Known rows, with every step that occurs
Y > D > H: 12	-30	1	-13	-7	-1	21	-12	13	-25	13	-32	-6	-29	-19	-40	-14	20	35	12	30	-3	22	10	-45	-15	5	-69	22	-8	6	0
S > L: 32	-44	31	-35	16	21	24	-16	9	-31	-11	-9	-2	-15	-5	-9	-5	-1	22	25	25	8	6	22	-23	-11	5	-36	26	19	-29	-27
F > L: 18	-21	11	-31	-15	2	13	-18	14	-13	2	-8	5	10	-9	-27	0	-8	-7	60	56	-15	35	19	-29	-42	-2	-39	-2	16	1	-13
F > L > X > B > V: 11	-2	-2	-9	-32	-7	-7	-32	3	-28	24	-20	30	5	1	-40	-18	-22	-1	61	48	-51	-4	41	1	-50	13	-15	3	23	-2	-13
V > B > J: 47	-21	19	-14	-22	14	7	-7	-18	-14	-3	-39	28	14	-1	3	19	-12	34	35	19	-2	50	-7	-18	-25	9	-82	-13	-9	4	-16
V > R: 26	-36	3	-17	4	17	20	-1	-9	-7	-6	-20	12	0	-4	-9	3	2	28	51	30	-2	26	1	-10	-45	-9	-54	14	-10	3	-5
V > L: 3	-23	-2	-16	5	8	21	-25	5	-14	-4	-14	7	-11	18	-12	12	-24	15	52	47	-8	28	16	-25	-28	-23	-37	8	6	-16	-9
Q > F > L > X > B > J: 30	-13	34	-16	-49	-39	-3	-26	-20	-9	11	-16	18	36	-19	-69	0	-34	1	46	47	-28	35	35	-19	-35	32	-19	-38	22	20	-12
B > X: 8	-16	18	-28	-16	16	16	-6	13	-2	-12	-19	29	16	9	-26	-7	-1	30	49	36	-7	13	5	-8	-35	11	-48	5	16	-28	-14
F > L > V: 40	-20	0	-47	-15	-10	9	-5	30	-3	13	-1	4	4	-22	-11	12	2	-7	64	60	-30	30	27	-8	-29	-1	-43	5	-11	-19	-3
Q > F > L: 13	-29	25	-32	-8	-3	12	-18	-5	9	8	3	13	23	-20	-52	-4	-7	-12	68	76	-17	34	21	-42	-41	-1	-26	-23	4	-7	-9
B > V: 5	-29	12	-26	-3	27	9	-16	5	-16	0	-15	31	6	3	-12	-12	2	21	53	46	-24	-4	16	-3	-42	-9	-45	8	1	-25	-2
J > D > Y: 25	-45	-14	-42	-13	34	36	-28	56	-8	2	-24	10	47	-17	-9	8	-1	10	32	26	-4	23	33	-56	-8	3	-55	16	20	-27	-9
F > L > V > R: 52	-19	1	-39	-18	-3	8	3	14	8	8	-3	11	0	-21	-1	11	0	12	78	47	-30	32	10	2	-49	-14	-54	2	-23	6	-2
V > L > S: 15	-3	-2	-2	15	-2	-24	-30	6	-18	-4	-16	3	-27	39	-28	5	-13	21	42	36	-13	31	3	-22	-28	-14	-18	14	9	-6	-18
J > B > V > L > F: -11	-13	-6	-39	-2	40	37	7	-1	-8	24	-34	49	3	28	-11	6	-24	31	63	42	-59	-2	2	-1	-25	-22	-71	1	-25	-34	-5
F > L > X > B: 21	-7	-7	-15	-22	-23	4	-32	5	-28	21	-23	8	3	-8	-48	-1	-21	-6	43	43	-33	24	43	-18	-38	25	-13	12	21	5	-20
Q > F > L > X: 33	-26	7	-21	-6	-35	5	-27	0	2	21	-1	23	21	-17	-62	-9	-11	-13	44	54	-27	25	33	-44	-36	17	-4	-34	12	-10	-10
Y > D > J > B > V: 9	-29	11	-18	-22	11	12	-2	14	-22	42	-64	41	3	-1	-23	-17	38	53	25	37	-44	-5	-25	-25	-13	24	-95	0	-3	0	12
S > L > X > B > J > D: 51	-33	40	-23	-35	-11	18	-30	0	-55	-2	-34	-2	12	-4	-16	-8	-15	39	-4	-21	-10	1	41	-35	13	43	-22	1	75	-14	-48
J > B > V > L: -2	-5	-11	-1	-11	26	18	-11	-5	-10	22	-36	41	-6	22	-1	3	-26	36	54	46	-42	2	-8	-6	-29	-18	-62	-3	5	-29	1
L > V: 41	-33	-5	-48	5	4	17	-2	25	-10	8	-9	2	-4	-20	-3	18	12	15	42	49	-20	19	22	-2	-18	0	-49	22	-25	-35	0
F > L > X: 34	-17	-9	-22	-11	-30	1	-28	17	-16	13	-11	16	5	-9	-37	-6	-14	-12	34	36	-24	26	34	-33	-35	18	-16	-13	25	-3	-15
J > D: 19	-43	0	-36	-5	19	28	-18	14	-21	3	-24	3	17	-3	-13	-2	14	20	31	25	-11	20	19	-54	-9	6	-39	6	38	-25	-24
B > X > L > S: 13	15	18	-25	-3	-8	-21	-17	18	-16	-14	-26	31	3	24	-41	-7	7	39	49	38	-1	14	-10	1	-20	49	-31	15	32	-18	-39
X > B > V > L: -21	-12	6	-2	-16	31	8	-29	-9	-24	6	-22	24	-13	28	-14	2	-30	26	80	60	-33	-5	22	9	-43	-29	-38	23	7	-18	-5
L > S: 27	-14	3	-19	17	-1	-23	-22	9	-22	-3	-19	0	-14	14	-35	-3	11	20	28	31	-13	26	4	-21	-26	11	-22	19	2	-9	-16
Y > D: 11	-37	10	-26	-3	13	19	-24	12	-13	13	-19	9	-9	-15	-31	-12	9	23	33	30	-13	20	6	-38	-40	0	-51	16	-7	-9	-10
X > B > J: 15	-21	36	-23	-37	7	13	-10	-14	-32	-12	-32	1	18	-5	-25	10	-18	27	38	33	-2	32	21	5	-25	18	-63	11	9	11	-11
V > B > X > L: 23	5	4	-18	-5	16	16	-5	5	-10	4	-38	56	9	10	-8	12	3	44	65	43	2	24	-14	-9	-22	36	-74	9	8	-27	-38
X > B: 1	-25	1	-21	-4	20	21	-16	-5	-29	3	-27	-1	-3	-6	-29	8	-5	17	49	50	-10	19	26	-7	-28	9	-45	39	0	-11	-12
D > H: 15	-28	-9	-19	3	-2	25	-2	8	-29	-6	-26	-10	-11	-11	-31	4	14	25	16	42	11	25	21	-31	-3	7	-62	22	-2	-4	1
D > J > B > X > L: 8	-1	13	-37	-21	-10	28	13	23	-25	7	-70	46	27	10	-25	12	29	52	37	53	-4	12	-26	-6	17	74	-91	1	31	-9	-15
V > L > F: -5	-32	3	-52	15	25	38	-3	9	-12	-3	-15	16	-1	24	-21	18	-23	11	61	42	-23	25	27	-19	-26	-27	-43	13	-22	-22	-16

Rows
89	-30	36	-36	-12	11	6	3	0	-21	0	-20	19	-7	-16	29	22	-1	42	28	4	-6	26	3	2	1	11	-79	5	-16	-26	-27 : S > L > V > B > J
16	-15	5	-14	-13	-29	5	-29	-10	-10	27	-11	16	16	-18	-74	-4	-18	-12	52	63	-32	23	44	-31	-38	24	-1	-13	10	0	-13 : Q > F > L > X > B
11	-14	20	-18	-32	-2	17	9	21	-7	31	-68	43	14	6	-35	-12	38	62	22	29	-28	11	-36	-32	-7	47	-98	-3	10	-1	1 : Y > D > J > B > X
-3	-1	6	-68	-7	18	50	25	14	-6	4	-49	53	27	6	-34	10	-6	38	53	43	-29	6	-4	5	-5	50	-83	10	-2	-37	-34 : J > B > X > L > F
47	-41	10	-25	20	-9	14	-29	15	-41	0	-11	10	-18	-5	-19	-6	-5	19	-1	6	-5	-5	40	-28	-6	23	-12	16	28	-31	-28 : S > L > X
-8	-22	12	-16	-14	34	9	-18	-6	-29	7	-26	20	2	3	-20	-10	-7	26	66	55	-29	-8	27	13	-43	-2	-46	29	2	-18	-6 : X > B > V
18	-14	-9	-5	-9	29	18	10	-17	-5	19	-40	45	5	-2	1	-9	0	51	51	29	-37	-2	-20	9	-46	-4	-80	4	-12	-8	8 : J > B > V > R
22	-54	33	-74	25	35	41	4	13	-29	-11	-8	8	-6	0	-17	-2	0	19	34	22	-10	0	38	-23	-7	3	-42	29	-10	-35	-35 : S > L > F
39	-30	14	-50	-11	-15	9	-5	13	16	18	11	11	18	-34	-35	8	4	-11	74	80	-29	27	25	-20	-30	-4	-34	-17	-22	-25	-1 : Q > F > L > V
40	-43	18	-43	-45	21	27	-26	48	-10	-16	-31	10	66	-18	-4	12	-19	19	25	11	4	37	25	-43	-7	12	-72	-10	31	-4	-9 : B > J > D > Y
13	-17	-12	2	3	-7	-1	-36	7	-19	12	-15	43	-13	28	-15	-4	-28	20	44	31	-40	-7	25	-7	-35	-16	-15	-11	18	-24	-3 : B > V > L > X
9	-10	-20	7	0	-13	13	-36	-2	-33	16	-25	10	-18	16	-33	15	-37	18	36	33	-23	14	38	-14	-23	1	-15	20	15	-12	-16 : V > L > X > B
17	-47	23	-33	-6	-2	14	-14	22	-24	17	-45	7	-1	-5	-32	-5	41	32	25	38	-8	22	-1	-48	-13	21	-67	11	0	11	4 : Y > D > J
10	-2	1	-17	-20	15	26	8	6	-3	10	-43	41	17	2	-22	-2	1	41	36	32	-24	13	-12	-11	-22	29	-73	2	13	-34	-8 : J > B > X
10	-12	15	-6	-26	-13	-7	-31	-15	-7	30	-7	40	19	-11	-62	-24	-20	-4	73	67	-52	-5	39	-14	-50	13	-5	-21	12	-8	-7 : Q > F > L > X > B > V
22	-31	-2	-27	-3	-3	27	8	11	-26	23	-61	14	15	2	-17	15	34	37	13	43	-13	25	-11	-30	10	38	-83	9	5	-2	9 : D > J > B
54	-43	21	-53	18	9	20	-6	25	-24	-1	1	-5	-22	-21	9	7	11	23	30	29	-11	-2	28	0	0	4	-42	33	-5	-46	-20 : S > L > V
3	-7	18	-40	-11	6	21	-9	17	-11	-16	-24	35	17	3	-27	-1	-1	31	58	51	6	9	4	-1	-24	38	-49	8	30	-27	-32 : B > X > L
15	-4	8	-58	2	32	36	15	8	-7	2	-38	64	18	18	-16	17	2	37	72	38	-16	20	-2	-6	-17	33	-82	11	-23	-33	-46 : V > B > X > L > F
55	8	0	-26	-31	6	-3	8	21	15	20	-18	47	12	-2	2	11	3	18	84	47	-41	31	-4	-2	-40	8	-68	-8	-18	-30	-20 : F > L > V > B > X
-9	11	5	13	-6	20	-32	-33	-8	-27	7	-23	19	-27	47	-27	-8	-22	34	71	45	-40	0	11	9	-41	-17	-18	29	9	-5	-14 : X > B > V > L > S
34	-37	31	-40	-37	8	22	-12	4	-20	-12	-33	3	38	-5	-7	4	2	30	21	11	-8	36	9	-40	-5	15	-53	-20	49	-5	-22 : B > J > D
83	-32	-5	-42	-40	25	20	-6	51	3	10	-35	27	55	-26	28	36	-4	31	35	7	-17	46	12	-29	7	10	-105	-6	-16	-21	-10 : L > V > B > J > D > Y
26	-6	3	-5	-8	28	12	-2	-1	0	5	-34	48	9	12	-8	5	4	41	57	29	-12	26	-11	-18	-34	10	-73	3	-4	-27	-23 : V > B > X
35	-29	19	-26	-40	-8	24	-2	4	-32	-16	-38	-12	25	-10	-16	-1	14	40	3	9	8	33	13	-50	20	19	-71	-12	46	9	-14 : B > J > D > H
1	-10	19	-75	-10	3	46	33	29	-19	9	-70	52	35	15	-33	14	28	49	42	47	-20	8	-16	-4	21	70	-97	2	3	-17	-20 : D > J > B > X > L > F
13	-12	11	-24	-23	1	22	14	16	-13	12	-64	39	25	13	-25	2	32	49	26	41	-19	13	-23	-17	4	48	-90	-3	19	-11	2 : D > J > B > X
17	29	2	-18	-7	-8	-13	-3	12	-13	8	-48	39	3	20	-41	-1	7	51	36	32	-18	15	-31	2	-7	61	-56	11	28	-23	-36 : J > B > X > L > S
1	-35	8	-82	19	16	44	2	16	-23	-8	-24	20	11	-5	-29	15	-2	11	56	52	-8	19	28	-10	-10	24	-54	21	-16	-22	-33 : X > L > F
-4	-16	24	-77	-3	22	41	10	24	-8	-16	-24	42	26	11	-34	4	-2	28	68	47	-13	6	14	3	-18	36	-58	10	1	-32	-39 : B > X > L > F
21	-20	-22	-2	11	-21	11	-34	10	-21	8	-16	19	-14	17	-23	12	-30	12	27	27	-20	19	27	-28	-22	-4	-14	-1	17	-21	-12 : V > L > X
-26	-19	11	-38	-6	45	26	-7	-6	-20	7	-24	31	-2	34	-22	4	-32	22	86	54	-49	-8	32	14	-39	-33	-47	26	-23	-21	-14 : X > B > V > L > F
57	-15	-21	-42	19	3	16	-1	17	-16	18	-26	29	-10	-18	10	35	15	29	57	50	-10	29	2	0	0	27	-76	25	-35	-36	-27 : X > L > V > B
31	-18	16	-14	-31	-25	3	-21	-6	-39	-3	-36	8	14	-8	-38	10	-27	23	12	17	-13	24	35	1	-19	38	-37	2	20	8	-13 : L > X > B > J
18	-33	3	-23	-14	-2	26	-2	17	-25	39	-67	18	-1	-8	-29	-1	39	46	7	34	-25	23	-23	-44	-2	37	-93	9	-5	6	7 : Y > D > J > B
24	-26	17	-11	1	12	3	-32	0	-50	10	-20	24	-20	3	-21	-22	-14	30	29	16	-31	-37	44	5	-19	20	-13	30	27	-31	-27 : S > L > X > B > V
20	19	12	-23	-10	-24	-14	8	22	-28	10	-68	39	12	31	-41	1	38	60	27	41	-11	14	-39	-6	18	85	-71	7	31	-2	-25 : D > J > B > X > L > S
-6	-18	6	-9	-6	27	7	-25	1	-11	1	-11	28	-9	28	-4	-3	-24	22	68	51	-25	2	11	-4	-43	-35	-38	0	8	-23	-3 : B > V > L
